What can hang from each mark:
Q_483: Q_268 Q_424 Q_426 Q_576 Q_967
Q_967: Q_189
Q_531: Q_431
Q_268: Q_189
Q_426: Q_341 Q_483
Q_13: Q_483
Q_431: Q_531
Q_424: Q_483
Q_189: Q_268 Q_531
Q_341: Q_398 Q_576

Each row was made from one small tree. The marks that hang from a mark follow it in brackets, in the order of their numbers. Every link used is in the known rows. Write each row's tree.
Known rows:
Q_483(Q_426(Q_341) Q_576 Q_967): -11 -18   4  -5   4  -5   4   7   5   0  -2   2   2  -8   0   0   5  -5  -2  10  -8   0
Q_13(Q_483(Q_424 Q_426(Q_341(Q_398)) Q_576 Q_967(Q_189))):  11  13  -4  -6   7  15   1  37  -5 -12  12   0   6   5 -10 -11   7   0   2  -5  -2  -2
Q_431(Q_531):   3 -15   0   2   5  -7   0 -44  -6  -1   9  21   2   6  -1  11 -25  -5   0   3  -5  13
Q_967(Q_189):  18  -8  -1   0  -5  -7  -1 -42  -6   6   9   3  -5   9   1  13 -14  -9   1   8 -16  11
Q_424(Q_483):   5 -12  12   3  22  -8   2 -46 -12   1  -5  -1  -4   0   2   4 -15   3   0  22  -4  12
Q_426(Q_341(Q_398 Q_576) Q_483(Q_268)):  24  26   0  11 -10   9  -1 -13  13 -13  -8  -3  -7  -8  -5  -7  16  24  -3 -17  12  -3
Q_967(Q_189(Q_268 Q_531(Q_431))):  29 -21 -13  -3 -32 -10   2 -51  21   3  11   9  -2  12   6  24 -15  -1   7   0 -12   8
Q_483(Q_424 Q_426(Q_341) Q_576 Q_967): -12  -3   0  -8   5  -3   4  26  -3   3   2   1   8  -8   0   1   2  -5  -4  11   0  -1
Q_424(Q_483(Q_268(Q_189(Q_531)) Q_426(Q_341(Q_576)) Q_967)):  -3   7   5  -3   6   4  -4   4  22   4  -6  -5  -5  -3  -1 -10  13   1  -7 -11   3 -20
Q_426(Q_341 Q_483(Q_424 Q_576 Q_967)):  -5  13   0  -7 -10  -9   3  11  -6   0  -2  -5   7 -12   1  -4  -3   2 -12 -11   4  -4
Q_424(Q_483(Q_268 Q_967)):  -2   8  13   5  17  -1   3 -13  -5   5  -9  -6  -5  -1   8   2 -10  -4   5  27   1   8
Q_13(Q_483(Q_424 Q_426)):  -4 -10  -5   1  13   0  -1  -9 -15  -9  -2   0  -2  -1  -3  -1 -10   2   4  -7  12  16
Q_13(Q_483(Q_424)):   2   7  -4  -1  15  -2   0 -25 -17 -13   0   1   1  -5  -4   4 -19   4  -1  -8  13  15
Q_424(Q_483(Q_268)):   0  -4  11   9  19  -5   1 -28  -6   3 -10  -3  -9   1   7   3  -9   2   5  25   5  10
Q_268(Q_189):  -1  -7   1   0   1 -13  -2 -40  -9   2  -6   7  -4  -8  -3  11 -11  -6   0 -24  -5   9
Q_426(Q_341(Q_576) Q_483(Q_268 Q_424 Q_967(Q_189(Q_531)))):  20  40 -12  -3 -32   5  -3   7  17   3   9 -12   1   7   2  -4   4   1 -14 -21   4 -22
Q_483(Q_268 Q_424 Q_426(Q_341) Q_576 Q_967(Q_189(Q_531))):  -7   1 -11  -5 -18   0  -2  38  13  12  11  -2   7   8   4  -1   7 -15   3   8  -3 -20
Q_189(Q_268 Q_531(Q_431)):  14 -22 -10  -1 -22 -11   6 -54  21  -3  -1  10   0  -3   5  23 -14   8   7  -1   0  12
Q_426(Q_341 Q_483):  13  -4   1  -1 -13 -15   1 -39   5  -3  -7  -3  -7 -10   2  -1  -4   5  -2 -22  -1   5
Q_13(Q_483(Q_268(Q_189) Q_424 Q_576 Q_967)): -25  20  -2   0  13   2  -3  27 -18  -6  -7   2   6  -7  -5  -1  -4  -3  -4 -26  16  -1
Q_967(Q_189(Q_268 Q_531)):  13 -20 -17  -2 -30  -7  -2 -58  14  -1  13   0   0  11   9  16 -12  -5   7   2 -14   6

Write each row's tree:
-12   7  -5   3  15   7  -5  41  -2 -13  -7   4   1  -8 -11 -14  18   9  10 -35  20  -6 -> Q_13(Q_483(Q_268(Q_189) Q_424 Q_426(Q_341(Q_398)) Q_576))
-9 -4 -5  7  4 -2 -1  9 -8  8 -7  1 -4 -3  7  6 -3 -4 10 12 11  9 -> Q_483(Q_268 Q_424 Q_426)
 -9   1  13   3  20   7   0  37   6   3  -9   1  -3  -7  -4 -15  20   1  10  -2   1 -10 -> Q_424(Q_483(Q_268(Q_189) Q_426(Q_341(Q_398)) Q_576 Q_967))
-11   8   1   0  -9  -5   2   8 -18   3  -2  -3   9 -10  -1   3 -10   3 -10  -5   2  -1 -> Q_426(Q_483(Q_424 Q_576 Q_967))
-14  -3 -11   1  -7  11  -5  33  -3   0  11  -3   7  14  -4  -2  -2 -10   3  -1   6 -13 -> Q_13(Q_483(Q_268 Q_424 Q_426 Q_576 Q_967(Q_189(Q_531))))
 15  -7  12  -4  15   9   3  15   2   3  10   0   1  10  -5 -12  11   0   4  26 -19  -6 -> Q_424(Q_483(Q_426(Q_341(Q_398)) Q_576 Q_967(Q_189)))
14 23  1  6  5 18  3 18 17 -9 -6 -1 -6 -6 -4 -4 23 11  3  7  5 -2 -> Q_483(Q_268 Q_426(Q_341(Q_398 Q_576)) Q_967)
-31 -20  -4   4 -10  -1  -4  18   6   9  -5   3   3  -5  -5   4   6 -11   2 -14   0 -16 -> Q_483(Q_268(Q_189(Q_531)) Q_426 Q_576 Q_967)
 -7 -15  12   5  10   4  -1  19  -8  15   2  -2  -3  17   5  -3   2 -11   4  35 -15  -3 -> Q_424(Q_483(Q_268 Q_426 Q_576 Q_967(Q_189)))
-12 -14  13   9  20  -3   0 -14  -9   5  -7   2   1   2   2   0  -5   7   2  32   4   0 -> Q_424(Q_483(Q_268 Q_576))
 -6   9  -4  -5   2   5  -1  46  -2  -3   7  -4   3  11   2 -10   7 -10   2  -5   3  -4 -> Q_13(Q_483(Q_268 Q_424 Q_426(Q_341) Q_576 Q_967(Q_189)))
-32   3  -2   0  12   3  -5  43 -16  -2  -8   1   2  -6  -5  -6   3  -6   2 -25  14  -1 -> Q_13(Q_483(Q_268(Q_189) Q_424 Q_426 Q_576 Q_967))
-17   3  -2   8   5  -2   2   7 -12   4  -4   4   7  -5   3  10  -4   3   0  17  12   2 -> Q_483(Q_268 Q_424 Q_576)
 29  26 -13  -8 -11  18   3  13  16 -11  13  -2   1   8   6  -2  17  10   3   6  -8   7 -> Q_483(Q_424 Q_426(Q_341(Q_398 Q_576)) Q_967(Q_189(Q_268)))
  8   4   2  -5   5   4   3  -9  10  -5  -2   1  -4  -7  -2   0   8   4 -11   5  -5   2 -> Q_483(Q_426(Q_341(Q_576)) Q_967)
  6  10 -11 -10 -32  -8   1   4   6  -2   9  -6   5   6  12  -1   0   0  -5 -14 -10   4 -> Q_426(Q_341 Q_483(Q_424 Q_576 Q_967(Q_189(Q_268))))
 29  39  -3  -8 -18   2   0  -2   1   0   9  -8  -1   4   1   0  -2   2 -19 -17  -7  -5 -> Q_426(Q_341(Q_576) Q_483(Q_424 Q_967(Q_189)))
-17  22   0  -3 -14 -10  -3  33  -2   6 -10  -4   2 -14   1  -5   8  -4  -8 -40  10 -11 -> Q_426(Q_341 Q_483(Q_268(Q_189) Q_424 Q_576 Q_967))
 33  10   3  -4   5  19   0  -8  21  -4  13  -4  -1  11 -10 -10  12   7  -3  15 -12 -17 -> Q_424(Q_483(Q_426(Q_341(Q_398 Q_576)) Q_967(Q_189(Q_531))))
 -2 -14  13   8  23   7   1  15   7  -2  -8   2  -1  -1  -1 -13  18  12  13  26   6  -5 -> Q_424(Q_483(Q_268 Q_426(Q_341(Q_398)) Q_576))
 -1 -16  14   0  20  -2   3 -15  -9   7  -5  -3  -6  -1   3  -2  -7  -5   3  25  -8  10 -> Q_424(Q_483(Q_426 Q_967))
  6 -21   8   2  -2   2   4  18  10  19   5   5   0  17  -3   7  -2  -6   3  26 -12 -14 -> Q_424(Q_483(Q_268 Q_426 Q_576 Q_967(Q_189(Q_531(Q_431)))))
  1 -10  -7  -5 -16  -1   1 -20   0   0  10   3   5  11   9  12  -6  -6   0  16 -20  10 -> Q_483(Q_576 Q_967(Q_189(Q_268)))
 -9  -8   5   2 -10  -6   2 -13 -12   0  -4  -2   3  -9  -4   3  -7   2  -9  -5  -5   1 -> Q_426(Q_483(Q_576 Q_967))
-29 -12   1   3   9   3  -5  25  -9  -5  -9   3  -1  -5  -8  -7   6  -6   2 -26   6   1 -> Q_13(Q_483(Q_268(Q_189) Q_426 Q_576 Q_967))
 -1 -13   3   0 -12 -13   1 -24   1  -2  -4   0   2  -9  -2  -2   0   8  -8 -15  -1  -2 -> Q_426(Q_341 Q_483(Q_576))
-11  -1  -5   6  11   2  -3  10 -13  -6  -7   0  -5   0   3  -2  -5   0  10  -5  20  13 -> Q_13(Q_483(Q_268 Q_424 Q_426))
